What can hang from each mark
j_251: j_957
j_957: j_125 j_211 j_332
j_211: j_397 j_957
j_261: j_239 j_397
j_786: j_522
j_332: j_630 j_633 j_957
j_507: j_125 j_662
j_633: j_662
j_522: j_211 j_786
j_630: j_332
j_125: j_507
j_397: j_261 j_786
j_239: j_261
j_662: j_507 j_633

Every row comes from one small tree of marks. The marks that hang from a mark follow it in brackets, in the order of their numbers. Every link used is in the known rows. Which tree was each row made from?
Known rows
j_630[j_332[j_633[j_662[j_507]]]]: [ 38  35 -14 -18  17 -37  10   4 -19  19 -18  40  -3  68 -18  34  16  -5
  12   1 -38  36 -17  -1   6 -51 -13   6  44   5  16  17 -31  20]
j_662[j_633]: [ 19  37 -19  -6 -25 -47  20  15 -31  26 -25  43   2  42 -26   8  25  -3
  34  18 -34  30   1   9  -4   5 -18  18  63  13 -16  -5 -13  14]
j_239[j_261[j_397[j_786[j_522[j_211]]]]]: [-39   4  11  -9  15 -48  -2  37   3  12 -31  -1  -9   4 -15   8  13 -13
  -5  18  -2 -21  20 -16  -2 -12 -12  27  16   9 -25  25 -44  22]
j_630[j_332]: [ 22  27 -20  11   2 -56  28  19 -28  33 -13  43   2  51 -35  -4  34   5
  10   9 -47  30 -16 -23   4 -50 -23  47  42  18  -8  21 -16  26]
j_662[j_507 j_633]: [ 41  13 -19   1 -24 -56  14 -15 -39  22 -37  34  10  70 -40  -4  29  20
  23  35 -22  33 -19  38 -16  16 -21  14  84  17  11 -38 -48  32]
j_630[j_332[j_957]]: [  2  23 -15  27 -18 -49  -1  25 -24  12 -34  56  -7  50 -42  -6   8  -8
  12  18 -46  24  -7 -18  17 -43 -23  57  51  32  -4  -6   0  16]
j_957[j_125 j_211[j_397] j_332[j_630 j_633]]: [ 34  38  54 -29   9  31 -10   1  22  -6 -24  -7 -12 -32  68 -22 -68  -4
  -9 -76   5  21  32 -31  -7  60   0   6 -14   9  44 -29  -5 -28]
j_786[j_522[j_211[j_397 j_957[j_125 j_332]]]]: [-14  17  27   5   2 -32  -3  55  27   2 -22  17   1   1 -15  -5   6  18
 -20  38 -21 -30  32 -24  30   8 -53  12   6  11  59   1 -17  16]
j_633[j_662[j_507[j_125]]]: [ 11  46 -30 -11  -9 -36   7   6 -43   6  -2  26 -24  73 -18  29  -3   3
  34  14 -30  21   4  34  33 -28   2 -14  50   9   0  -8  -5  44]
j_633[j_662]: [ -6  49 -20 -11   5 -29  18  18 -28  19   2  29  -9  37   2  33   5 -14
  35   3 -25  17  16   3  40 -34  -5  -6  15   5 -12  10  13  22]
j_239[j_261[j_397[j_786[j_522[j_211[j_957[j_332]]]]]]]: [-44   7  22  18   2 -34   6  35  33   9 -36  17 -11 -18 -25  -3 -10 -27
 -14  25  -1 -23  32 -22  -5  -1 -21  14  21  15   5  10 -39  27]
j_251[j_957[j_211]]: [ 14  25 -11  36 -20 -35  -8   7 -23  10 -16  36  -5   7   0   5   2 -20
  13   0 -39  21   0 -25  27  12  11  26  26  16 -20  -7   1 -12]
j_397[j_261[j_239] j_786[j_522[j_211]]]: [-31  10  16  -7  -5 -45 -35  34   6  20 -54 -10 -16  27 -34  25  32 -10
 -26  33 -15 -24  33   2  -3   3 -22  37  -3 -10 -58  18 -23  27]
j_211[j_397 j_957[j_125 j_332[j_633]]]: [ 13  22  25  24 -36  18   8  22  46  32 -31  51 -13 -28 -31  -7 -66  -7
 -17  -1  -1  -3  25 -36  29   3 -21  -9  -2  11  77  10 -25  -6]
j_957[j_125[j_507] j_211 j_332]: [ 29  42  12  14 -20  -3   3 -14  -5   6 -18   0 -16 -55  58 -46  10  -6
 -11 -31  23   4   4  -8   3  10 -17  39  43  34 -15 -47  20  -9]
j_786[j_522[j_211[j_397[j_261[j_239]] j_957]]]: [-38 -10  21  28  -6 -54 -15  47  18   7  -8  22  -6  27 -39  26   3  21
 -15  69  -7 -30  42 -14  12  -4 -41  25  -7 -25  -2  16 -36  47]
j_211[j_957[j_125 j_332[j_633[j_662[j_507]]]]]: [ 35  45   8  27 -26  13  10 -25  31   6 -24  54 -10 -18   3   5 -52 -30
   4 -13   0   5  12  14  33   6 -20 -22   8  13  75 -26  -2  -5]
j_251[j_957[j_125[j_507[j_662]] j_211]]: [ 45  35  -3  31 -18 -35 -11   3 -28  29 -18  18  -1 -26   8  14  -6 -22
   4 -12  10  13 -29  -9  39   2  -2  32  30  17 -46 -26  36 -29]
j_239[j_261[j_397]]: [-24   2 -10  26  -2 -49  19  -5 -10  11   2  24 -11   0 -10  14 -23 -18
  26   0  23 -13  18  -8   2 -23   0  34  12   2 -44  15 -42  34]
j_332[j_630 j_633[j_662] j_957[j_125[j_507]]]: [ -4  26  42 -35   6  10 -50   1  -2   0 -46  25 -15 -19  56  49 -77 -26
  35 -64  11  21   9  44  55  -1  32  -7   0  23  28 -14  45 -32]
j_633[j_662[j_507]]: [ 13  30 -21  -5   5 -35  13  -7 -35  15  -8  21  -4  60 -10  24   7   5
  26  17 -15  20  -1  25  31 -25  -8  -9  31   8  10 -17 -14  37]
j_522[j_211[j_397[j_261]] j_786]: [-42 -49   2   6 -20 -60  13  59 -36  35  -4   2  -3  30 -15  16  21 -15
  17  32  10 -29   7 -37 -12 -23 -44  46  -3  10 -27  50 -51  56]
j_522[j_211[j_397[j_786] j_957[j_125 j_332]]]: [-26  -9  14  14 -12  -5  10  64  18  43 -53  32  -2 -18 -43 -33  -2  -8
 -35  26 -34 -10   6 -42  13  16 -53  10   6  25  67  25 -24   7]
j_786[j_522]: [  3  43  21 -22   2 -47  -1  26  -2   2 -13   6  -1  32   7  13  35  17
   9  16 -38  -5  29  -1  32 -19  -8  22  22  13   1   6 -11   4]
j_786[j_522[j_211[j_397]]]: [-26   0  22 -24  19 -55  -5  65  -5   6 -17   2   3  34 -10  11  42  30
  -9  41 -38 -21  27 -22  21  -9 -38  25  16   7  15  27 -35  23]
j_239[j_261[j_397[j_786[j_522]]]]: [-25  24  14  -9   3 -40  -2  27   8  16 -32  -3 -11  10 -20   9   1  -9
  -3  12   1 -12  26 -16   4 -20   6  21  20  10 -27  16 -39  14]
j_211[j_397]: [-13  -3   2  -4 -13 -33  17  45 -17  45 -18  23  -5  34 -39   0  -2  25
   2  20 -26   8  16 -37  20 -25  -9  22  17  10   3  34 -41  22]
j_261[j_239 j_397[j_786[j_522[j_211[j_957]]]]]: [-37  -7  19   8   9 -16 -13  59  22  26 -49  -8 -12  37 -65  -3   3  -8
 -34  64 -14 -18  12   6  18  17 -13  19  26 -29  -2  17 -72  38]
j_522[j_786]: [  2   7  -1  -7 -35 -41  25  24 -35  31  -2   5  -4  34  11   5  24 -27
  36   5  -4  -3   1 -14  13 -33  -5  36  22  22 -18  30 -31  23]
j_251[j_957]: [  9  13 -21  37 -19 -44  -3  11 -18  26 -32  47   2   6 -33  22  -6 -24
  22  -4 -38   4  -9  -9  52  -7  11  18  27  30   2  16  -5  -2]
j_397[j_261]: [ -8  12  -6  25 -24 -51  13 -13 -19  22  -4  37  -8   6  -8  20   4 -13
  25 -11 -10   3  24   2  -1 -24  -7  39  -5   8 -57  12  -1  23]

Which tree is each row?
[-57 -38  13  45 -22 -23   6  52  26  43 -47  40 -12  -6 -69  -9 -17 -18
 -35  50 -19 -16  30 -36 -13  13 -48  20   4   1  11  27 -40  49] => j_522[j_211[j_397[j_261[j_239] j_786] j_957[j_332]]]
[  3  27  36 -54  35  -4   3   2  -3  14 -11  24  -2  16  52  55 -45 -24
  43 -63 -33  40  21  19  21   3  32 -27 -14  -3  22  31   6  -9] => j_332[j_630 j_633[j_662]]
[-19  -5  56 -23  -2  -3 -27   2   5  -6 -48  43  -9  -1  42  27 -67 -36
  36 -59 -39  28  28  21  23  23  32  18  -1  24  24   6   4 -30] => j_332[j_630 j_633 j_957]
[ 15   9  15  -8 -13 -66  39  25 -33  67 -19  29   5   5 -24  24  31 -14
  18  22  -1  28 -20  17  -4 -34 -22  26  86  19 -76   0  15  15] => j_125[j_507[j_662[j_633]]]
[ 40  45   7  33  -7  -6 -15 -12   0  -7 -32  19   2 -37  29 -13 -52 -26
  11 -59 -10  12   1 -13  35  58   8  15   7  32  30 -47  32 -19] => j_251[j_957[j_125 j_211 j_332[j_630]]]
[ 34  70  -9 -21 -31 -61  39  42 -44  31  -2  43 -25  63 -42  38 -11 -38
  47   7 -48  34   3  15  -4   1 -27  13  82   3 -82   0  30  15] => j_507[j_125 j_662[j_633]]
[-33  29  38  -2 -38 -16 -47  52   0  -4 -49  10 -27  30 -12 -10  -6   7
 -20  35 -30  16  50 -37   5   5  -2  40  20  19 -26 -33   6 -13] => j_332[j_957[j_211[j_397[j_261 j_786[j_522]]]]]
[ 27  21 -17  45 -24 -27 -13  -2   1  28 -53  32  -2 -53 -19   3 -20 -25
   5 -30   8 -20 -22   5  64  -1   1  17  50  56  23 -15  15  -5] => j_251[j_957[j_125[j_507] j_332]]
[-14  12  15  29 -48 -17 -46  16 -20   6 -30  19 -27 -12   7 -13 -26  12
  -6  13  29   3  17 -14  17 -10  -7  57  19  21 -40 -44  22  -9] => j_332[j_957[j_125[j_507] j_211[j_397[j_261]]]]
[ 56  55  -8  21 -11   6 -30 -23   5 -19 -37  21 -10 -17  27  16 -43 -38
   4 -40   1   3  -3  -1  42  39   0 -10  25  24  35 -51   5 -25] => j_251[j_957[j_125 j_211 j_332[j_633[j_662[j_507]]]]]
[ 41  50   7 -11 -10  11   3 -19  19   0 -37  23 -13 -42  40  -2 -31 -40
   9 -71  -1 -16  11   4  31  16 -18  12   8  32  33  -6  -6 -28] => j_957[j_125 j_332[j_633]]
[-43   3  18  11   2 -42   4  36  17  16 -27  17  -9  -2 -27   6   1 -16
 -10  35  -4 -16  24 -20  -3 -13 -14  18  11   3  -7  23 -41  21] => j_239[j_261[j_397[j_786[j_522[j_211[j_957]]]]]]
[-37  -4  24  15   8  -7  -8  57  38  20 -57  -8 -13  21 -65 -12  -7 -19
 -38  53 -10 -24  20   3  15  31 -19  15  36 -17  12   5 -70  44] => j_261[j_239 j_397[j_786[j_522[j_211[j_957[j_332]]]]]]
[-11  10  34  42 -20 -12  39  -2  31  24 -16  63   3 -23 -10 -20 -48 -22
  14  -9 -36  25  28  -5   9  16  -4   1  10  23  57  -5   8  18] => j_211[j_957[j_332[j_630]]]
[ 21  50  31  13 -10  21  12 -12  38   9 -19  52  -4 -36  24  11 -78 -35
  17 -46  -7  17  23   8  32  19  -3 -27 -17  11  78 -11  25 -13] => j_211[j_957[j_125 j_332[j_630 j_633[j_662]]]]
[ 39  31 -30  -5 -42 -57   7   1 -49  11 -31  38 -16  88 -50   3  17  18
  35  32 -41  34 -14  48 -13  14 -10   9 108  19  -1 -28 -37  42] => j_662[j_507[j_125] j_633]
[-23  11  24   5   5 -52   6  40   9  -1  -9  30   4  17   1   8  38   5
  -1  45 -46 -11  27  -6  22  -6 -39  20   9   3  26  16 -14  13] => j_786[j_522[j_211[j_957]]]
[-22  -3  -1   2   1  -8  -3  38  -1  43 -51 -10 -17  40 -63  -7  -7 -16
 -18  28  -6  -3   0   7  16   9   9  29  34 -20 -32  21 -75  35] => j_261[j_239 j_397[j_786]]
[-18  14  -2  11 -31 -28 -16   7  -6  45 -51  10 -21  22 -46  15   3 -23
 -13   9  -9   1  22   0  -6  -7   5  37   0  -6 -73  19 -20  22] => j_397[j_261[j_239] j_786]
[ 24  25  14  35 -34 -28  28   1  -1  54  -5  51   0 -28 -16   2 -17 -12
   5  16   9  13 -14   6  30 -31 -23  19  13   7  -6  -1  28 -10] => j_211[j_957[j_125[j_507[j_662]]]]
[ -3  18  54 -30  11  10 -41 -12  -8 -32 -29  24 -16  34  68  30 -68 -23
  29 -37 -23  53  30  28   6  38  31  -7   7   4  24 -48  13 -18] => j_332[j_630 j_633[j_662[j_507]] j_957[j_211]]
[-42 -30   8 -23  10 -36  10  78 -21  50 -48  13  -1  24 -37 -15  42   6
 -21  28 -55   0   1 -41   2  -5 -36  27  18  20  11  56 -45  16] => j_522[j_211[j_397[j_786]]]
[-43 -49  11  22 -32 -43  27  72 -16  45  -1  27   1  27 -30  -2  11 -14
   8  60  -8 -16   3 -45   0 -21 -46  27   5   5  27  53 -55  47] => j_522[j_211[j_397 j_957] j_786]
[ 30  33   7   2 -18 -18 -32   8 -15   1 -35  39 -21  14  17   1   4 -11
  -4 -10 -15  29 -14 -14   6 -35 -10  54  47  21 -14 -16   5 -27] => j_630[j_332[j_633 j_957[j_125[j_507] j_211]]]
[ 33  36  31  16 -10  16   9 -28  34   6 -25  48   0 -22  16   5 -76 -23
  12 -36  -1  18  13  23  28  25  -5 -28  -7  11  92 -29   8  -3] => j_211[j_957[j_125 j_332[j_630 j_633[j_662[j_507]]]]]
